Each row comes from the steps of one walk. Every step used is in the known rows, and no mark comes twice. Write the walk behind each row, first mark first.
Known rows:
zepafi/ruku/vased: [-0.40  0.83 -1.81  1.05 -3.24  2.96  0.48  0.31  0.98  1.30  7.49  0.47
  0.98 -0.24  2.35 -0.58  0.94 -1.59  1.95 -3.21 -0.16 -0.68 -0.47]
murot/vute: [-0.61 -0.09 -1.66  0.43  1.25 -1.22  3.32  0.78  0.52  1.44  1.86  1.81
 -0.58  0.16 -1.40 -0.61 -2.72  0.58 -1.50 -3.33  0.12 -0.77  0.14]
ziza/dibas/ruku: [-1.83 -1.06 -3.01  1.69  0.03  3.49  1.54  2.39 -0.43 -0.83 -2.33  0.53
 -1.26  0.91 -0.60  2.12 -0.04  0.65 -0.98  2.46 -1.46  0.38 -1.86]
sudo/ruku: [ 0.21 -0.36 -0.46  1.00 -0.30  0.12 -0.10  0.91  0.14  0.05 -0.04  0.11
 -1.12  0.66  0.80  1.46 -0.09 -1.85  0.30  1.34  0.44 -0.30 -0.37]
murot/vute/vased/ruku: [-0.83  0.80 -1.06 -0.09  0.54 -3.29  1.51 -0.09  0.51  1.38  2.36 -0.97
 -0.20 -0.86 -3.47 -1.96 -2.14  0.39 -0.74 -3.38  1.05  0.03  1.99]
zepafi/vute/vased/ruku: [ 0.81  0.68 -0.14 -1.20 -0.36 -4.85 -0.42 -0.51  1.40  0.58  0.53  0.81
  0.90 -0.64 -0.50 -2.61 -0.38  0.74  1.49 -0.75 -0.17 -0.07  0.49]
dibas/ziza: [-0.17 -0.30 -0.67  0.35  1.81 -0.30  1.51 -0.22 -0.96 -0.28  0.69  1.43
 -0.14  1.13 -0.27  0.78 -0.89  1.38  0.87  2.04 -0.51 -0.68 -1.29]
zepafi/vute/vased: [ 1.47  0.08 -1.98 -2.34 -0.40 -4.40 -1.40 -0.09  2.47  0.33 -0.59  2.72
  0.90  0.16  0.69 -1.40 -1.58  0.27  2.54 -2.07 -1.37 -1.12 -0.36]
dibas/ruku: [-0.69 -0.44 -1.99  0.01 -0.82  1.12  2.86  1.89 -0.70 -0.18 -0.25 -0.16
 -1.01  0.65  2.00  1.65 -1.32  0.59  0.25  1.26 -0.64 -0.33 -0.65]
vute/vased/ruku: [-0.04  0.76 -0.39 -0.06 -1.67 -2.50  0.10  0.02  0.04  0.49  1.20 -1.47
  0.05 -0.38 -1.06 -1.10 -0.64 -0.33  0.79 -1.03  0.36  0.39  1.22]
zepafi/ruku/dibas/ziza/sudo: [-1.44  0.34 -0.43 -1.20  0.12  6.20  1.35  1.26  0.28 -1.06  0.37 -0.71
  1.18  0.42  0.79  0.91  2.75  1.35  2.81  1.24 -0.45 -1.15 -2.88]
ruku/zepafi/vute/vased: [ 1.68  0.07 -0.41 -1.37  0.07 -4.59 -3.03 -1.44  1.08  0.56 -1.85  2.45
  1.15 -0.36  0.45 -0.70 -1.24 -1.16  0.46 -2.31 -1.77 -0.29  0.55]
dibas/ziza/sudo: [-0.89 -0.59 -0.47 -0.20  2.31  0.08  2.29  0.99 -0.62 -0.79 -2.73  2.61
  0.21  0.70 -2.22  1.99 -0.77  1.32  1.98  2.69 -0.14 -0.41 -2.43]
zepafi/vute: [ 1.27 -0.20 -0.72 -0.57  0.64 -2.57  1.06  0.25  1.52  0.61 -0.33  3.82
  0.51  0.63  2.10 -1.21 -0.62  0.67  0.71 -1.25 -1.04 -0.84 -1.37]
vute/vased/ruku/murot: [ 0.68  0.19 -0.53 -0.63 -2.20 -5.64 -0.26 -0.46 -0.32 -0.63  1.37 -0.90
  0.21 -1.38 -1.09 -1.03 -0.22 -0.69 -1.13 -0.68  1.14  0.58  2.36]
vased/ruku/murot: [ 0.66 -0.25  0.68  1.10 -0.99 -4.00  1.83 -0.26 -1.58 -0.44  2.17 -0.19
 -0.01 -0.91 -0.36 -0.72  0.23 -0.45 -3.11  0.74  1.29  0.85  1.55]
ziza/sudo/ruku/dibas: [-0.15 -0.50  1.21  0.07 -1.69  5.71 -0.02  2.25  0.94 -0.96 -3.12 -0.71
 -0.71  0.92  2.18  1.65  1.59 -0.87  1.41  0.36  0.82  0.05 -1.01]
ziza/sudo/ruku/vased: [-0.25 -0.42  0.18  1.30 -1.52  2.60 -0.66  1.58  0.20  0.06  0.47  1.79
 -0.63  0.44  0.88  1.81  0.04 -2.52  2.00 -0.22  1.22  0.39 -0.58]
vased/ruku/sudo: [ 1.15  0.68  2.32  1.91 -0.84  3.77  1.90 -2.06 -1.51 -1.30  1.18 -1.82
 -0.49 -0.53  1.74 -0.15  2.15 -0.52 -2.69  1.01  2.03  0.69  0.55]
vute/vased: [ 0.29  0.18 -2.28 -1.07 -2.00 -1.60 -0.63  0.50  0.85  0.31 -0.17  0.85
  0.06  0.27 -0.39  0.26 -1.38 -0.67  2.47 -2.27 -0.66 -0.45  0.44]

Write each row's walk:
[ 1.18  0.44  2.40  1.30  1.07 -3.43 -0.05 -1.82 -0.46  1.37 -0.21  1.35
  0.88 -0.74  0.02 -1.82  0.46 -0.14 -2.96  0.30 -0.34  0.70  0.70]
vased/ruku/zepafi/vute
[-1.45  0.61  1.20 -1.03  1.08  2.42  0.66 -1.38 -0.10  0.29  3.88 -3.02
 -0.17 -0.44 -0.70 -2.48  0.04  3.14 -0.01 -1.68  1.06 -0.27  1.18]
murot/vute/vased/ruku/dibas/ziza
[-0.12 -0.17 -0.03  0.95  0.96 -4.89  3.19 -0.02 -0.87  0.71  3.58 -0.01
 -0.45 -1.57 -2.07 -1.63 -1.52  0.63 -4.90 -1.66  2.05  0.48  2.16]
vased/ruku/murot/vute
[-0.71  0.64  1.63 -0.72 -1.13  3.02 -0.49 -1.29 -0.34 -0.62  2.35 -3.58
  0.15  0.33  1.25 -1.47  1.53  2.42  1.64  0.43  0.38  0.06  0.61]
vute/vased/ruku/dibas/ziza
[-0.15 -0.44  1.42  0.12  0.22  5.36 -0.83 -0.47 -0.24 -0.86  1.21 -1.94
 -0.78  1.34  3.29  1.05  2.04  0.97  0.92  3.00  0.59 -0.64 -1.03]
sudo/ruku/dibas/ziza
[-1.83  0.35  1.31 -1.46  2.25  2.42  1.32 -0.04  0.23 -0.17 -0.19 -2.16
  0.11 -0.68 -2.97 -1.62 -0.12  3.06  0.70 -1.42  1.35 -0.06  0.40]
murot/vute/vased/ruku/dibas/ziza/sudo
[ 0.76 -0.22 -1.70 -2.01  0.47 -3.57 -2.16 -0.32  0.35 -0.03 -2.35  0.63
  0.48 -0.40  0.97  0.52 -1.78 -0.24  0.31  0.00 -2.21 -0.30  0.50]
dibas/ruku/zepafi/vute/vased
[ 0.27 -0.79 -2.73 -1.30  0.23 -6.12 -1.70  0.43  1.19 -0.49  1.83 -0.07
 -0.92 -1.30 -2.46  0.57 -2.33 -1.84 -1.34 -1.97  1.39 -0.54  1.85]
sudo/ruku/murot/vute/vased
[-0.08  0.60  2.58  1.18 -2.45  4.86  1.78 -0.21 -0.50  0.57  1.53 -2.57
 -0.29  0.59  3.53 -1.81  1.93  1.04 -1.16 -1.45  0.90  0.67  0.80]
vased/ruku/dibas
[ 1.19 -0.64  1.05  0.22  1.99 -2.09 -1.98  0.56  0.31 -0.13 -5.09  3.09
  0.40 -0.19 -0.89  1.57  0.27 -2.25 -0.77  1.97 -0.32  0.16 -1.15]
ziza/sudo/ruku/zepafi/vute
[ 0.74 -0.53  0.38 -1.87  3.60 -4.30 -4.53 -1.04  0.42 -1.27 -4.86  2.35
  0.73 -0.55 -3.36  2.07 -0.29 -0.87  2.40  3.36 -1.04 -0.22 -1.31]
dibas/ziza/sudo/ruku/zepafi/vute/vased
[-1.12  0.06  3.19  0.38  0.86  5.18  2.34  0.19 -1.10 -0.90 -1.16 -1.38
  0.15  0.29  0.37 -0.39  2.23  2.57  0.60  2.35  1.20  0.44 -1.23]
vased/ruku/dibas/ziza/sudo
[ 0.82 -0.23  1.05  1.92  0.10 -0.14 -2.00 -0.45 -1.13  0.53 -1.64 -0.56
 -0.77  0.22  0.33  2.18 -0.11 -3.33 -1.75  1.14 -0.08  0.62  0.51]
sudo/ruku/zepafi
[ 0.40  0.54  2.30  2.49 -0.03 -0.41  0.72 -1.29 -2.01  1.32  0.10 -1.11
 -0.02 -0.43 -0.61 -0.02  0.23 -1.53 -3.60  0.11  0.29  1.46  1.38]
vased/ruku/zepafi
[-1.41 -1.06 -1.56  2.46  0.53  2.99 -0.31  0.95 -1.85 -0.13 -3.28  0.19
 -1.01  0.42 -1.22  2.77  0.04 -0.85 -3.19  2.28 -1.96  1.19 -0.75]
ziza/dibas/ruku/zepafi
[-0.31  0.80 -0.72 -0.39 -3.09  6.31  0.92  0.93  1.18  0.40  3.38 -1.93
  0.94  0.59  3.85 -0.65  2.57 -0.45  1.25 -2.14 -0.47 -1.16 -0.95]
zepafi/ruku/dibas
[-0.74 -0.86  0.04  0.34  2.38  0.46  0.28  1.35 -0.65 -1.42 -3.09  1.35
 -0.66  0.61 -2.28  3.15 -0.07 -0.19  2.18  5.00  0.49 -0.20 -2.29]
dibas/ziza/sudo/ruku
[ 0.11  0.51  2.10 -2.07  0.40  0.34 -1.25 -1.79  1.00 -0.64  1.85 -0.94
  1.08  0.09  1.90 -3.11  1.80  3.48  2.22  0.68 -0.16 -0.56 -0.19]
zepafi/vute/vased/ruku/dibas/ziza
[ 0.34  0.83  0.85  0.88 -1.30 -2.23 -1.64 -1.75 -1.24  0.81 -0.22 -1.80
  0.53 -0.88 -1.63 -0.37 -0.31 -1.71 -1.36 -1.42  0.02  1.24  2.34]
vute/vased/ruku/zepafi
[ 1.63 -0.09 -0.24 -1.11  0.23 -4.23 -4.97 -1.10  1.32  0.05 -1.82  1.30
  0.42 -0.52  0.03  0.31 -0.51 -2.46  0.67  0.05 -0.94 -0.08  0.78]
sudo/ruku/zepafi/vute/vased
[-0.34  0.88  0.35  0.51  1.13 -2.89 -0.25 -1.41 -0.92  1.87  1.53 -1.61
  0.03 -1.44 -3.96 -1.40 -2.06 -0.67 -3.41 -3.79  0.50  0.95  2.95]
murot/vute/vased/ruku/zepafi
[-0.98 -0.47  1.30 -0.61  0.47  5.25  1.69  0.87 -0.28 -1.25 -2.46  0.54
  0.20  1.32  1.60  0.94  1.23  2.26  2.08  0.76  0.07 -0.44 -2.25]
ruku/dibas/ziza/sudo
[-0.27 -0.94 -2.48 -0.39  1.27 -1.64 -3.40  0.24  0.69 -0.46 -4.01  1.75
  0.12 -0.33 -1.42  0.83 -0.32 -0.13 -0.80  1.23 -3.02  0.29 -0.74]
ziza/dibas/ruku/zepafi/vute/vased
[ 0.36 -0.26  0.94  0.54 -2.31  5.70 -0.54  0.71  0.66 -0.16  0.45 -1.92
 -0.96  1.25  4.20  0.53  1.79 -0.81  0.30 -0.08  0.58 -0.21 -0.21]
sudo/ruku/dibas
